What can hang from each mark:
P: C
U: A
A: U
W: V
V: C W
C: A B N P V
T: B
L: C
B: C T

Known rows, with every way that one mark hangs from another:
T{B{C{N P}}}: [ 0.70 -0.35  1.51  1.29  1.90 -0.81  1.61 -3.82  0.81 -0.08 -0.44 -0.25
  0.68 -0.24 -1.15  0.40 -0.70 -3.01 -1.67  1.58]
V{C{B{T}}}: [-1.65 -0.44 -0.87 -0.92  1.46  2.71  1.10  0.49 -2.66 -0.73 -0.15 -2.34
 -0.30 -1.56  0.02 -1.62  0.41 -1.55 -1.68 -0.19]
T{B}: [-0.66 -0.49 -0.07 -0.32  0.36 -0.64  1.30 -0.76 -0.11  1.58 -0.72  0.24
  0.63 -0.30 -0.42 -0.89 -0.88 -0.49 -0.87  0.62]
V{C{A{U} B P} W}: [-4.09 -0.42  1.13  1.06  1.96  3.38 -0.43 -3.86 -4.41 -0.57 -0.48 -2.37
 -2.14 -2.51 -2.54 -0.53  0.74 -1.86 -4.00 -1.77]
C{A B{T} P V}: [-3.97  1.04  0.76  1.11  2.69  2.39  1.77 -0.25 -2.81 -1.95 -1.11 -1.89
 -2.77 -0.17 -3.55  0.08 -1.52 -1.77 -2.19  2.40]
T{B{C}}: [ 0.87 -1.46  0.37  1.02  1.18 -0.26  2.18 -0.76  0.39  0.67 -0.83 -0.46
  0.78 -1.13 -0.37 -0.33 -0.16 -1.04 -0.94  0.36]
L{C}: [ 0.00 -0.64  1.16  0.46  0.75  0.28  0.29 -0.35 -0.92 -0.89  0.24 -0.03
  0.46  0.07 -0.23 -0.39 -1.39 -1.53 -1.60 -0.72]
W{V{C{N P}}}: [-1.65  1.17  1.34 -1.72  1.48  1.96 -0.64 -4.07  0.09  1.56 -1.95 -0.73
 -0.93  0.47 -0.81  0.66  1.35 -2.84 -2.93 -1.71]
T{B{C{V}}}: [-0.09 -0.17  0.48  1.46  1.72 -0.02  1.68 -1.10  1.05  0.69 -1.44  0.57
  0.66 -0.90 -1.11  0.89  0.15 -1.35 -1.14  0.67]
V{C{B P} W}: [-1.91  0.42 -0.27 -0.75  3.20  3.72 -0.90 -2.38 -2.12  0.68 -0.07 -1.23
 -1.51 -1.72 -1.47  0.50  1.61 -1.26 -2.85 -1.77]
C{P}: [-1.27 -0.09  1.04  0.32  1.34  0.25  0.21 -1.81 -0.97  0.85 -1.21 -0.64
 -1.71  0.67 -1.78  0.44 -1.24 -1.83 -1.40 -0.01]
W{V{C{A{U} B N}}}: [-3.80 -0.58  1.35 -0.77  0.50  2.16  0.16 -3.19 -2.58 -0.51 -1.35 -1.20
 -0.80 -2.40 -2.49 -2.55  1.68 -1.96 -4.46 -1.85]
B{C{A N P} T}: [-0.38  0.36  2.01  2.41  1.92  0.38  2.82 -2.52 -2.74 -3.06 -0.32 -3.38
 -1.20  0.88 -1.94  0.58 -1.10 -3.70 -1.34  2.64]
P{C}: [ 0.50 -0.87  0.82  0.06  1.10 -1.18  0.55 -0.12 -1.42  0.98 -0.82 -1.25
  0.49 -1.31 -0.78  0.03 -1.12 -1.98 -0.60 -0.20]
L{C{A B P V{W}}}: [-2.95  1.44  1.39  1.46  3.71  3.51 -0.18 -1.51 -2.24 -2.17  0.35 -0.26
 -1.82 -0.73 -3.62  1.46 -0.56 -1.18 -3.41  0.10]
P{C{A}}: [-0.97 -0.93  1.82  0.86  1.20 -1.06  1.32 -0.34 -2.45 -0.04 -0.94 -2.64
 -0.12 -1.33 -1.48 -0.13 -1.42 -1.84 -0.84  0.51]
B{C{N V{W}} T}: [ 1.49  2.72 -0.84  1.52  1.95  1.51  1.57 -1.51 -2.27 -1.95  0.27  0.00
 -0.14  1.07 -1.93  2.40  1.47 -2.62 -0.86  1.02]
L{C{P}}: [-0.54 -0.43  2.03  0.94  1.52  0.70 -0.02 -1.67 -0.55 -0.82 -0.08 -0.47
 -0.56  0.42 -0.73  0.51 -2.32 -2.42 -2.17 -0.35]
U{A}: [-0.28 -1.52  1.16  0.24 -0.47 -1.37  0.40 -0.27 -1.60  0.52 -1.00 -1.09
 -0.94  0.96 -1.77 -1.74  0.03 -0.09 -1.80 -0.92]
L{C{B P}}: [-1.28 -1.06  1.34  0.47  2.59  1.74  0.02 -0.68 -0.67 -1.53  0.43 -0.19
 -0.83 -1.23 -1.84 -0.81 -1.84 -1.83 -3.00 -0.15]
V{W}: [ 0.12  0.95 -0.84 -0.18  1.05  1.13  0.19 -0.75 -2.29  0.92 -0.13  0.12
 -0.98  0.51 -1.70  0.78  0.89 -0.15 -0.89 -1.09]
B{T}: [-0.35  0.31 -0.60  0.05  0.13  0.48  1.84  0.67 -2.50 -0.50 -0.50 -1.42
 -0.70  0.92 -0.56 -0.47 -1.06 -1.37 -0.42  0.87]
P{C{B}}: [-0.12 -1.53  0.21 -0.31  2.06 -0.18  0.57  0.95 -1.51  0.28 -0.23 -0.90
  0.25 -2.97 -1.94 -1.29 -0.72 -1.45 -1.45 -0.03]

Rows:
[-2.73  0.97  1.30  0.33  2.34  2.79 -0.18 -3.62 -3.18  0.43 -0.85 -3.00
 -1.77 -0.05 -1.01  1.57  0.95 -1.66 -2.15 -1.31]  V{C{A P} W}
[-1.78  0.14 -1.21 -2.43  1.37  4.21  1.26  1.16 -1.74  0.38 -1.48 -1.86
 -1.09 -1.47 -0.47 -1.45  1.56 -0.67 -2.57 -1.38]  W{V{C{B{T}}}}
[-1.28  3.22 -1.16  0.20  2.96  2.72  0.37 -1.86 -2.52 -1.69  0.51  0.57
 -1.60  0.56 -3.62  1.36  0.29 -2.28 -2.09  1.84]  C{B{T} N P V{W}}
[-3.81  0.29  2.84  0.05  0.20  1.63 -0.17 -5.66 -2.10  0.25 -2.25 -1.93
 -1.50 -0.40 -1.90 -0.38  0.45 -3.42 -4.14 -1.65]  W{V{C{A{U} N P}}}
[-1.61 -0.32  1.52  2.12  1.85  0.13  2.37 -1.33 -0.08 -0.28 -1.59 -0.94
  0.00 -0.82 -1.63  0.74 -0.12 -1.28 -1.30  1.34]  T{B{C{A V}}}
[-1.47  1.52 -0.65  0.83  2.86  2.35  1.72  1.35 -4.19 -1.59  0.08 -2.22
 -0.84 -1.88 -3.05  0.95 -0.12 -1.24 -1.39  1.42]  P{C{A B{T} V{W}}}
[-0.05  1.46  0.62  1.96  3.10  2.15  0.11 -2.40 -0.74  0.13 -1.10  0.00
 -2.01  0.26 -2.78  3.43  1.08 -1.97 -1.76 -0.64]  B{C{P V{W}}}
[-0.42  1.79 -0.08  2.40  2.20  2.62  2.51 -0.06 -3.44 -2.06 -0.56 -2.24
 -1.54  0.60 -2.27  2.37  0.92 -1.32 -0.90  0.93]  B{C{A V{W}} T}
[-2.20  0.13  2.76  2.75  2.83  0.86  1.18 -2.39 -0.93 -1.01 -2.07 -1.76
 -2.29  0.11 -3.01  1.97 -0.50 -2.57 -1.89  0.80]  B{C{A P V}}
[-1.46  1.22  1.23  2.41  3.17  1.92  1.59 -2.92 -0.80  0.14 -1.19 -1.02
 -1.20 -0.38 -2.58  2.77  0.34 -1.29 -2.00  0.95]  T{B{C{A P V{W}}}}
[-1.61 -0.11  1.92  2.37  2.13  0.50  1.53 -1.05 -1.30 -1.12 -1.61 -1.39
 -1.24 -0.24 -2.53  1.19  0.40 -1.75 -1.31  0.38]  B{C{A V}}
[ 0.25  0.59 -0.02  1.80  1.48  1.14  2.14  0.43 -1.36 -1.31 -1.15 -1.03
 -0.73  0.36 -1.20  1.31 -0.15 -2.23 -0.59  1.01]  B{C{V} T}
[-3.29  0.01 -0.20 -1.67  1.46  4.30  1.95  0.88 -2.80 -0.57 -1.62 -3.43
 -1.56 -1.52 -1.16 -1.60  1.36 -0.47 -2.81 -0.71]  W{V{C{A B{T}}}}
[-2.36  0.62  2.29  1.53  1.45  0.63  0.56 -0.98 -1.37 -1.78 -0.48 -0.49
 -0.28  0.36 -1.61  0.73 -1.39 -1.77 -1.92  0.19]  L{C{A V}}
[-3.22  1.52  0.33  1.48  1.39  1.18 -0.14 -3.23 -3.89 -1.75  0.21  1.05
 -1.21 -1.12 -4.81 -0.48  0.94 -1.53 -3.27  0.18]  C{A{U} B N V{W}}
[-1.74  0.72  2.58  2.40  2.66 -0.32  1.78 -4.39  0.36 -0.96 -1.20 -0.59
 -0.05  0.02 -2.41  1.43 -0.72 -3.23 -1.98  2.52]  T{B{C{A N P V}}}
[-0.64  0.52  0.66 -0.03  2.62 -0.80 -0.17 -1.14 -0.76 -0.54 -0.16  0.86
  0.84 -2.23 -2.98 -0.19 -0.24 -2.92 -1.71  1.04]  P{C{B N V}}
[-2.26  0.18  1.44  0.87  3.09  2.09 -0.52 -1.04 -0.06 -1.45 -0.26  0.86
 -1.01 -0.96 -2.56  0.44 -1.57 -2.19 -3.20  0.16]  L{C{B P V}}
[-3.64  0.22  0.80  0.64  2.31  1.14  0.70 -0.01 -1.94 -0.85 -1.12 -0.35
 -1.77 -1.11 -3.73 -0.67  0.02 -0.60 -2.02  0.84]  C{A B V}
[-1.83  2.93  2.36  1.79  2.70  1.60 -0.36 -4.15 -1.97 -2.32  0.52  0.12
 -0.68  1.40 -2.69  2.65 -0.69 -2.96 -2.73  0.64]  L{C{A N P V{W}}}
[-1.09  2.03  0.69  2.73  2.95  3.09  2.14 -1.43 -3.08 -1.94 -0.89 -2.64
 -2.56  0.81 -2.72  3.17  0.08 -2.21 -1.53  1.22]  B{C{A P V{W}} T}
[-2.82 -0.33  0.46 -2.08  2.45  3.87 -0.38 -1.45 -0.15  1.65 -2.15 -1.11
 -2.02 -1.72 -1.68 -0.51  1.47 -1.21 -3.71 -2.36]  W{V{C{B P}}}
[-3.28  0.44  1.30  0.11  2.51  2.34  1.32 -2.79 -3.38 -2.45  0.07 -3.53
 -0.93 -0.72 -1.27 -1.13 -0.39 -3.35 -2.60  1.71]  V{C{A B{T} N P}}
[-1.43  0.08  0.73 -0.20  2.39  0.24  0.00 -2.48 -0.99 -0.76 -0.02  0.37
 -1.12 -0.54 -3.07 -1.04 -0.46 -2.32 -2.39  1.05]  C{B N P}
